Each row was made from one path, in order. Every step used is in the known rows, and no mark comes twice. Write each row's path.
Known rows:
Z W B: [  2.1  16.4 -12.7 -33.8  11.6   8.7   7.8 -16.6   4.4 -17.2 -14.6  17.0
  -2.5  10.8  -9.7 -11.2   5.4   7.5  -8.7  -5.7  -6.0   5.0   7.7   2.1
  -2.2  -5.7  15.3   6.7  -1.5  19.8]
B W T: [  3.4  28.5   8.5   3.4  -0.6   6.9   3.6   3.2  11.6   6.0  -2.4  -4.8
  -2.0   2.5 -14.9  -7.8  -4.3   0.3  21.8 -11.6 -11.8   1.5  16.2  -2.2
  -6.8  10.3   8.1  -1.1  16.3  27.2]
F U: [ 18.8   4.2  16.5  -9.0  23.4   1.8   0.2  12.4   6.5  -8.5  -3.2   7.0
  -9.2 -19.1 -19.1   8.1  -7.4 -37.6  18.8  -8.4 -11.8  -2.2 -14.5 -18.3
  -2.2  26.0  -9.0   3.8   8.2   4.3]
Q N B: [  8.5  -0.5  12.4 -25.2 -12.2   1.5   2.5   1.2 -37.1   3.4   2.3  17.8
 -16.6  -0.5 -16.6 -31.0   3.6 -33.7  14.3   6.8 -10.3   5.7   2.6  -4.5
 -33.5  17.3   9.9 -29.0 -28.7  21.6]
B N Z W T U F: [  1.2  25.5  -3.5 -29.2  10.8  16.1   5.3   4.4   3.8   6.1 -14.5  -7.9
  -4.0  -2.9 -20.1 -11.0   3.2  -7.6   5.7  -8.8   2.9  16.6  10.0  -9.1
 -11.4  -8.1  29.9  17.0   9.9  10.0]
U F W B N: [  6.4   6.5   8.0 -13.2  36.6 -11.5  -4.6   1.9  17.2   6.1  -4.6  -1.1
  -5.2  -7.3 -12.3  20.2  10.5  -8.0  12.5 -18.6  -3.5  21.9  -7.9  -2.4
 -11.3  19.8  14.3  14.3  15.7 -17.1]
B N: [ 11.8  25.5   8.5  -8.9   7.9   5.6  -5.4   5.0  -7.3   3.3  -1.3  -1.3
 -16.4   1.2 -31.8  -7.2   0.4 -22.8  18.9 -10.8  -1.8  15.4 -16.4   1.1
 -26.1  15.9  14.6  -8.1  -6.8  11.7]
H U F W: [ 20.3 -24.2  28.1   9.5  54.7 -10.1 -13.9  26.6  36.8 -13.3  11.2  -3.7
   5.5 -32.4 -13.3  -4.5   0.9 -45.9  28.1 -16.9 -15.4   8.3 -10.4 -15.9
  -5.1  17.6  -0.1  17.5   4.7  -2.3]
B W T U H: [  7.2  28.9   6.6   2.7   7.7   0.5 -17.0  18.3  39.1   7.0   4.3 -10.4
 -10.8 -17.5 -14.4  19.9  -7.9 -19.4  14.6 -13.7  -5.8   2.1  19.9  -3.1
   1.7  19.5   5.6  15.1  16.9  11.2]
F W Z: [ 20.4   9.1   3.0  -6.6  15.1  -6.1  10.6  -3.1  -2.3  -8.2 -11.4  -7.8
  -0.3 -13.2  -2.2  12.6  -7.8  10.5  12.6 -18.8 -15.5   7.5 -15.8  -9.3
 -17.0  32.5   4.9  18.9  17.7  -1.2]
Q N: [ 15.5  -0.6   8.6  -7.7  -8.7   4.6 -10.6   2.8 -19.6   5.3   0.7  16.3
 -10.6  -4.4 -21.0 -30.2  -3.3 -30.7  18.3   0.5 -11.6  15.2  -5.6  -6.1
 -26.4  26.7   9.6 -10.9 -15.9  17.7]
H U F W B N: [ 11.6  -5.8  16.1  -2.8  47.7 -13.6  -2.5  14.2  32.0  -3.6   7.9   4.1
   0.0 -24.2 -13.1   8.2  -0.9 -31.1  12.3 -24.6  -1.6  17.1 -12.7  -3.3
 -18.9  14.7  13.3  15.4   8.1 -13.2]
H U F W Z N B: [ 16.4  -8.3  20.3 -21.4  43.3  -7.4  13.5   9.5   8.4 -14.7  -2.6   1.4
 -13.6 -24.0   2.5  -6.4  -4.2 -24.5  12.6 -13.0 -10.0   3.6  -2.0  -9.1
 -33.1  11.8   8.3  15.2   9.7 -16.5]
N B W T: [ -4.5  28.4  12.7 -18.5  -2.6   0.3  15.5   2.9  -7.3   2.6  -1.6  -2.4
  -9.9   8.8 -11.4 -11.1   6.3  -6.4  17.7  -4.6  -9.9  -7.7  23.6  -1.4
 -14.4  -1.2   9.2 -22.6   1.6  30.6]
T U F: [ 15.9 -11.8   8.9 -12.6  36.0   0.1 -21.7  21.9  32.5   5.1   0.5  -4.4
 -17.8 -25.5 -27.5  23.8   6.8 -49.2  21.3  -9.7   2.6  14.5  -6.4 -16.8
   5.6  20.5   4.7  29.6   4.1  -4.2]
Q N B W: [  3.5  13.1  17.7 -14.4 -19.7  -0.6   0.3  -5.8 -35.2  11.6   1.0   5.8
 -17.8   6.1  -7.1 -31.1  -1.9 -23.7  18.7   8.4 -20.6   2.4  11.3   7.1
 -38.7   6.2  14.9 -32.6 -22.5  34.3]
B W Z: [ 15.8  31.2  10.2   2.2  -3.1   0.5   8.0  -9.5  -3.1   9.0  -9.7 -14.5
 -14.8   2.6  -6.4  -2.6 -10.6  10.5  14.8 -11.7 -14.5   6.0  -5.8  10.0
 -28.4  13.7  15.5  10.5  14.7  22.6]
Q N Z W B: [  0.4  10.3 -10.4 -33.1 -26.6  15.5   8.5 -26.5 -35.5   1.2 -16.3  19.7
   0.6   7.5  -1.1 -45.5   0.0   7.4  -7.2   6.3 -13.1  13.6   9.2  -0.9
 -30.0  -3.5  28.5  -7.7 -17.3  23.2]
U F W: [ 18.4 -15.3  18.3  -0.6  42.9  -7.5 -16.6  14.3  20.4  -3.4  -1.1  -8.0
   0.3 -18.1 -14.1   4.2  11.6 -24.0  30.8 -11.7 -18.6  12.4  -5.2 -18.5
   1.6  24.6   3.3  16.6  10.1  -5.0]
B N Z W: [  5.6  32.9   0.2 -25.0  -3.3  15.9   3.2 -13.0 -25.0  -1.7 -15.4  -9.9
  -4.8   9.4 -16.9 -33.3   2.2   1.6   8.3   0.4 -12.6  11.7  -2.3  -0.8
 -28.2 -12.0  31.1  -6.7 -12.2  27.5]
Z N B W: [ -1.1  31.7   7.9 -35.8  -1.7   6.6   7.1 -14.7 -27.7  -1.3 -11.5  -1.6
 -30.2  11.3   0.1 -21.2   4.4  -7.7  16.2   8.2 -19.3  -9.4  20.3   1.0
 -35.6  -4.6  15.3 -25.4  -5.6  16.2]
T U: [ 15.1   2.2  -3.3 -16.5  18.5   2.6 -11.5  16.3  18.7  -1.6  -1.9  -2.4
 -15.7 -19.4 -24.4  20.6  -1.3 -38.3  14.7  -8.5  -0.5   5.3  -9.2 -16.1
   1.2  21.0   2.2  16.7  -2.8   2.9]
B N Q: [ 10.2  36.5   6.0 -18.6  -6.9   4.8   1.1   5.3 -23.2   1.8 -11.1  -2.2
 -15.8  10.8 -26.0 -22.9  -1.5 -18.2  19.1  -2.4  -1.7   2.1 -16.0   2.3
 -37.6  11.3  11.6 -20.0 -13.5  15.9]
T W: [  2.5  -5.8   0.4 -12.4  10.0  -8.1 -11.1  -3.5  11.2 -16.3  -5.5   0.7
  -9.6  -3.8 -13.1   4.4  -3.6 -22.7  21.3 -13.8  -7.7  11.7  -4.1  -3.0
   6.5  22.1  17.0  -0.7  -9.5  15.0]

Write each row's path:
[ -5.1  23.1   6.3 -40.6  13.0   7.1   7.2   2.3   1.7   6.7 -12.3   1.1
 -30.0  -0.5  -4.6   1.8   3.1 -18.1  14.7  -1.4  -4.7  -4.2  30.7  -7.6
 -18.4  -0.6  14.8  -0.6  15.3  -4.7] -> Z N B W T U F
[  3.0  19.6 -10.0 -40.5 -13.9  -2.1  17.7 -21.8 -19.4 -19.4 -32.7   7.2
 -24.6  10.6   5.5 -10.1 -15.6  12.2   7.3  -8.2  -2.6   2.1  -7.2   3.7
 -29.2  18.8  24.6   3.2   3.7  -3.0] -> T W Z N Q
[ -9.3  23.5 -13.2 -35.6  -9.0 -12.6   9.1 -18.7  -6.5  -6.5 -19.7  11.2
 -15.8  16.6  -8.9   9.3  -4.6   0.7   2.6 -13.4   8.4   9.5  -8.3  15.2
 -17.0  11.9  28.7 -13.7  -9.8   4.6] -> T W B N Q
[ -3.4  14.7  14.1 -21.2  15.0  -3.9   5.6  12.5  16.5   9.7  -0.4  -6.6
 -17.0  -6.0 -12.7  14.7   7.9 -26.0  17.6  -8.2  -1.9  -2.3  23.9  -5.0
  -1.5   1.4   9.5  -0.1  10.1  14.5] -> N B W T U F
[  1.5  37.3  -3.4 -26.0  -9.0  19.5  15.7  -7.9 -17.1  -3.3 -15.3  -3.6
   1.1  12.4 -19.8 -33.3   2.2  11.4   4.9  -6.3  -7.2  12.1   6.9  -4.6
 -21.5 -11.2  28.0  -1.7   0.7  25.1] -> B N Z W T
[ 16.4 -18.7  22.6   9.5  50.4  -6.6  -2.8  31.9  44.3 -13.7   9.1   5.0
  11.8 -32.1 -14.9  -4.0   0.4 -37.3  25.9 -23.8  -8.1  10.2   2.8 -20.4
   1.3  19.1  -0.5  22.7  18.7  -6.8] -> H U F W T
[ 22.7  -8.8  18.4  -6.9  44.9  -4.0   5.2  11.9  22.2 -13.8  -4.3   0.4
  -7.6 -27.2  -1.1  -6.4  -8.9 -19.7  16.1 -17.4 -11.2   9.8  -8.7 -11.9
 -28.3  20.6   7.4  28.7  20.4 -20.6] -> H U F W Z N
[ -4.9  33.3  -0.7 -44.3  -1.6   8.5  15.0  -5.0  -9.3   0.8 -14.1   3.0
 -28.3   3.1  -3.0  -0.5  -3.2  -8.8  10.3   0.8  -4.3  -9.2  29.6  -6.7
 -21.8  -0.9  10.9  -8.6   9.8   3.1] -> Z N B W T U
[ 26.2   6.4  25.5   0.7  29.1  -4.2 -20.6  23.2  24.4  -9.2   9.0   3.8
 -17.2 -30.2 -20.5  13.7  -4.2 -50.0  15.6 -11.6 -14.8  -1.0  -9.3 -15.8
  -3.1  36.6 -11.6   8.8   6.3  -5.3] -> F U H
[ -0.6  34.2 -12.1 -30.6 -10.8   4.7  10.3 -15.8 -19.5  12.5 -10.8   2.7
 -15.4  10.1 -17.1  -3.1  10.8   6.3  -1.9 -13.3   5.2  18.2  -8.7   1.4
 -31.9   0.9  29.1  -5.3  -5.9   6.3] -> W B N Z
[ -1.2  36.1   2.7 -35.3   1.6   4.9  -1.9   4.3   5.0   2.1  -4.9  -0.4
 -31.7  -6.4  -3.7   7.2  -1.7 -17.1   7.5  -0.4  -7.4  -9.8  33.4  -2.3
 -21.8   7.2   8.6  -8.0   7.2  -3.1] -> Z N B W T U H
[ 20.8 -18.6  27.4   8.4  45.2  -2.4 -15.6  27.3  36.0  -7.2  14.9   4.1
  -8.3 -24.4 -26.6 -15.6   4.9 -57.1  25.5 -16.1  -6.2  12.3  -9.4 -10.1
  -9.0  12.6   3.8  16.4  -3.3   5.8] -> H U F
[  0.7  21.6  -6.9 -25.4  -5.5  20.5  13.5  -7.7 -11.5 -13.9 -15.6   1.7
   8.9   6.5 -11.2 -38.1   7.8  13.7   6.5  -1.7 -12.5   2.4  19.3 -16.5
  -3.6 -12.2  19.7   3.7   2.5  30.2] -> N Z W T
[ 12.2  41.3   3.5 -14.5  -5.5   9.6  11.1 -19.0 -14.2   5.6 -19.8  -8.7
 -27.3   8.4   0.0 -10.7 -13.9  18.2  10.1  -5.8 -16.3   3.1   1.7   9.2
 -41.4   9.7  20.5   7.7  19.2   8.4] -> B W Z N
[  4.1  -0.9  -2.4 -26.4  -8.9  17.8   1.4   0.7  -8.0   6.3 -12.9  11.2
   2.0  -9.9 -10.5 -34.7  -1.5 -13.8   4.7   1.4  -8.3  15.6  19.6 -14.9
 -11.6   0.4  24.5  14.9   1.0  14.2] -> Q N Z W T U F
[ -2.3  41.3 -13.1 -43.1  -2.9   8.1  18.0 -18.7 -16.4 -11.4 -23.5  14.7
  -6.0  22.1  -9.9 -22.4  -0.4  12.6  -9.5  -0.7   2.5   1.7   1.2  14.2
 -25.8 -12.1  21.3 -10.1  -8.3  20.5] -> Z W B N Q
[ -0.1  33.9 -11.4 -35.4   8.7  10.5   9.9 -19.4  -1.9 -10.2 -15.2  13.5
  -6.4  14.3 -14.4 -10.0  -0.5   9.6 -10.2  -8.7  -1.2  11.5   2.0  12.8
 -17.0  -7.4  22.0  -0.3  -1.8  17.0] -> Z W B N
[  3.2  20.1  12.2 -15.1 -15.8  -3.7  -7.6  11.2  -4.0  14.7   8.5   7.6
 -18.9 -12.7  -8.8  -4.0  -7.4 -32.4   8.4  -1.2  -8.2   1.4  24.2   4.1
 -23.7  19.8  10.4 -14.6  -9.4  15.6] -> Q N B W T U H
[  7.8   1.6  -5.4 -14.3  24.0  -2.7   1.7  16.0  25.5  -8.0  -7.5  -0.7
   8.5 -25.0 -10.6  29.3  -5.9 -10.3  17.9 -19.0  -6.0   2.9   6.1 -25.8
  10.2  28.6  -3.2  20.9  23.5  -8.8] -> F W T U
[  7.8  30.8  12.7 -19.0  -3.2  -3.5  17.0 -11.7 -21.4   5.4  -7.4 -10.6
 -22.6   9.2  -3.5  -2.8  -0.4   5.0   9.2  -5.1 -12.2  -5.1   1.9   9.3
 -31.3   3.9  15.4 -11.3  -1.8  29.4] -> N B W Z
[  9.6  49.1   3.7 -22.6 -20.2   9.8  18.4 -19.8 -26.5   5.2 -28.3  -8.7
 -25.6  15.7   5.5 -22.3 -13.2  22.5  12.2   0.0 -15.4  -8.0   0.3  10.0
 -49.8   6.4  18.1  -1.5  12.9  12.9] -> B W Z N Q
[  3.9  14.9  11.0  -0.9  16.8   2.0  -5.9  16.2  37.6  12.3  -2.5 -10.2
  -8.2 -12.5 -14.8  17.6  -2.7 -20.6  22.5 -14.9  -3.0   8.8  17.3  -6.9
   5.8  11.1  10.2  22.5  26.4  10.1] -> B W T U F
[  1.7  22.6  16.9 -15.3   2.8  -1.6   1.9  -3.1 -14.1   3.7   0.6  -9.7
 -17.6   6.3  -9.0  -9.7   7.5 -17.8  19.9   1.0 -17.3  -7.0  12.2   3.2
 -21.0  -1.5  10.4 -26.5 -13.4  34.2] -> N B W
[  9.5 -10.2   5.8 -11.6  39.2 -11.1  -7.0   1.6  22.7   1.2  -5.0   2.1
  -3.0 -12.0  -8.5  19.6  15.7  -9.4  14.5 -16.4  -8.3  16.2  -1.0 -13.1
   2.3  20.6   7.0  17.4  15.5 -13.4] -> U F W B
[ -1.4  21.0 -15.2 -36.4  -4.5  13.7  12.3 -25.0 -15.9  -8.9 -20.5   5.6
  -0.1  10.5  -5.1 -25.1  12.9  18.5  -8.0  -1.5 -11.3   5.5  10.7  -5.7
 -11.1 -16.3  25.7   3.3  -8.9  23.8] -> N Z W B
[  8.4   5.9   0.6 -22.5 -20.8  18.2  -0.4 -14.6 -38.5  -1.3 -13.5   9.8
   0.1   3.6  -8.5 -57.4  -0.5  -6.8   7.9  12.4 -21.5  11.6   7.2  -6.5
 -29.2  -3.4  25.2 -11.3 -21.2  32.7] -> Q N Z W
[ -1.5  13.6  -7.4 -46.4  -4.9  -5.9  19.9 -24.0 -19.6 -16.8 -21.6   7.6
 -31.4   7.0   4.8   2.4 -10.1   5.5   2.7  -8.5  -2.9   4.2   0.3   3.2
 -24.5  15.9  28.5  -1.5   0.3  -0.7] -> T W Z N B
[ 10.3   0.1   1.6 -40.6  33.3  -5.7   7.2   4.4   5.8   0.0 -15.4  -4.9
 -24.7 -21.2   3.2  32.6   0.3 -15.9   8.7  -9.1  -2.8   4.7   0.6 -13.9
 -17.8  20.9  11.4  26.1  19.4 -26.6] -> T U F W Z N B
[  7.8  15.7  -1.4 -24.1  -0.8  18.0   1.2 -11.6 -18.5 -12.2 -16.4  -5.3
   1.2   6.2  -8.9 -40.1   9.9   1.7   7.4   4.8 -21.1   2.5   7.0 -12.8
 -11.1 -12.7  22.0   1.4 -12.3  33.9] -> N Z W
[ -0.4  34.3 -10.1 -32.5  -4.4  18.0  10.6  -2.4  -7.9  -1.1 -15.6  -5.6
  -1.7   0.6 -17.9 -11.7  -5.3   2.6   0.4  -6.4   1.0  10.9   7.8  -7.1
 -15.8  -8.5  28.1   8.7   3.0  17.1] -> B N Z W T U
[  9.2  30.6   4.7 -15.1  -6.1   8.3  -1.8  -2.6 -25.0   8.6  -5.4 -12.3
 -12.8   4.0 -24.4 -20.5   6.7  -9.0  16.7  -6.3  -7.2  16.7 -12.2  -6.9
 -35.3   5.1  24.6  -9.4 -13.3  18.3] -> B N Z
